In the rows, zero is written as 128.
Known rows, with every step that occurs
s -> z -> a -> e: [174 160 120 168 142 112 113  93  97  92  78 139 100  96 152 147 129 123
 108 108 168 177]
z -> s -> e -> y: [166 136 142 108  77 136  90 147 130 157  52 135 117 144 164 146 153  60
 135 165 135  84]
z -> n -> e -> j: [176 107 111  84 154  90  69 115 113 119 119 127 117 145 112 147 176 101
  89 137  82 123]
z -> n: [151 139 127 132 147 125 108 111 121 124 118 142 135 125 139 134 178 155
 106 154  72 135]
a -> q -> s -> e -> y: [172 194 162 125 115 148  93 137  89 156 132 137 113 170 152  74 159  48
 181 163 178 142]
n -> z -> a -> q -> s -> e: [165 150 130 147 133 136 107 121 157 113 100 156 102 135 152  81 127 110
 109 139 163 170]
j -> e: [151 114 150 134 138 105 129 118 106 104 153 115  94 140  95 146  79 115
  98 160 131 158]
n -> e -> y: [172  97 121  45  86  88 104 151  97 152  84 116 112 160  84 161 146 103
 115 116 145 110]
q -> s -> z -> n -> e -> y: [170 126 164  96 102 140  98 105  93 154  56 134  76 125 186 122 194 133
 149 171 160 109]
e -> s -> z: [141 153 148 106 115 153 136 100  72 133  70 148  96 108 182 129 134 148
 142 112 178 120]
e -> j: [143  73 110 103 172 128  91 117 142 126 136 119 133 139 142  84 113  41
 120 102 128 128]
q -> n -> z -> a: [167 115 124 107 144 162 140 111 120 142 101 150 116 144 135 116 153 124
 138 165 127 158]
q -> s -> e -> j: [147 106 154  94 114 154  70 139 129 146 123 124  83 149 153 106 159  26
 152 162 160  95]
n -> e -> s: [151 134 135  55  91  95  96 135  77 133 121 121  95 149 103 172 138 113
 112 115 146 103]
n -> e: [154 122 119  76 107  80  97 141 108 122 124 113  98 149  80 175 137 113
 110 123 143 111]
n -> z: [144  95 133 124 134 130 143 115 159 116  65 156  97 130 150  87 124 162
 102 130 165 124]
q -> n: [154 127 133  96 140 160 140 120  88 156 126 134 125 152 123 136 164 106
 169 171 123 133]
s -> z -> n: [167 146 122 141 156 128 127  88 106 110  43 151  94  99 165 143 170 179
 125 136 156 138]
q -> n -> z: [165 105 137  94 143 163 151 111 110 148  82 153 104 153 139 106 161 130
 150 172 149 130]
a -> q -> s -> z -> n -> e -> j: [184 193 153 128 153 126  78 101  79 134 124 136  97 152 175  72 167  70
 167 156 178 151]
j -> e -> s -> z: [160 132 164 119 129 123 134  98  67 108 112 129  71 127 132 147  83 129
 108 149 166 152]

Rows
[177 156 169 135 112 109 109  93  32 108  90 148  92 136 166 120 139  86
 106 115 170 130] : a -> e -> s -> z
[160 190 141 117 128 162 127  96  58 137  98 149 111 116 178 126 139 124
 153 119 165 162] : e -> s -> z -> a -> q -> n
[167  94 134 116 123 131 100 120 170 121  33 157  85 140 179  91 132  88
 102 151 170  95] : n -> z -> s -> e -> j
[180 125 142 105 134 156 131 103  86 139 100 155 111 150 147 111 156 104
 129 161 131 157] : q -> n -> z -> a -> e -> s
[176 104 130 139 122 115 118 113 139 110  74 155 116 131 148  89 121 120
  72 115 140 167] : n -> z -> a -> e -> y
[166 120 156 102 129 135  82  97 103 139  79 130  72 124 189 113 185 108
 143 165 159 110] : q -> s -> z -> n -> e -> j
[166 192 110 170 157 128 121  98 111 104  92 141 113  99 156 128 125 135
 138 110 177 191] : s -> z -> a -> q
[167 116 129 153 132 111 115 108 145  96  93 153 109 125 146  95 117 126
  69 120 138 169] : n -> z -> a -> e
[162 139 155 128 130 122 127  99  73 104 126 126  80 119 130 154  78 125
  99 143 152 172] : j -> e -> s -> z -> a
[170 208 117 131 137 131  93 124  85 132 185 128 149 143 117 133 133  76
 138 132 107 205] : z -> a -> q -> n -> e -> s
[171 132 125 139 149 136  93 118 161 112 104 152 104 139 157  67 122  80
 107 131 163 170] : n -> z -> a -> q -> s -> e -> j
[169 135 120  97 131  91  86 120 107 120 115 131 115 140 104 167 184 144
  93 150  82 124] : z -> n -> e
[179 142 118 116 146 105 112  93  96 106  42 144  80 109 140 167 176 171
 117 134 163 130] : s -> z -> n -> e
[148 127 166 114 121 122 128 111  75 116 151 122  91 140 119 142  80 114
 101 153 134 150] : j -> e -> s
[148 205 129 169 134 135  87 124 123 127 192 123 151 127 148 101 127  83
 137 136 107 204] : z -> a -> q -> s
[171 203 139 133 158 148 126 117  71 147 157 140 138 169 132  87 154  80
 187 163 150 169] : a -> q -> n
[163 139 132  61  98  97 103 122  68 125  82 127  76 135 117 177 142 127
 119 111 180 105] : n -> e -> s -> z
[165 123 137 144 124 118 115 105 130 101  92 158 107 126 157  94 116 125
  71 116 140 165] : n -> z -> a -> e -> s
[171  98 123 145 148 110 103 104 150  95  96 151 112 130 150  80 111  96
  66 110 138 169] : n -> z -> a -> e -> j
[167 144 132  83 120 102  86 115  85 127 114 136 112 139 120 164 184 144
  95 145  84 117] : z -> n -> e -> s
[171 101 142 110  99 136 117 128 160 136  11 162  90 142 177 100 143 113
 108 157 171  93] : n -> z -> s -> e -> y
[162 113 140 125 109 132 113 124 165 122  31 160  83 136 174 106 137 118
 104 160 170  95] : n -> z -> s -> e
[193 177 110 126 144 128 118 104  85 126  70 138 108 119 139 141 145 117
 149 120 182 186] : s -> z -> a -> q -> n -> e -> y
[171 214 162 156 145 142 101  99  82 137 122 144 105 142 187  70 169 105
 176 167 172 156] : a -> q -> s -> z -> n
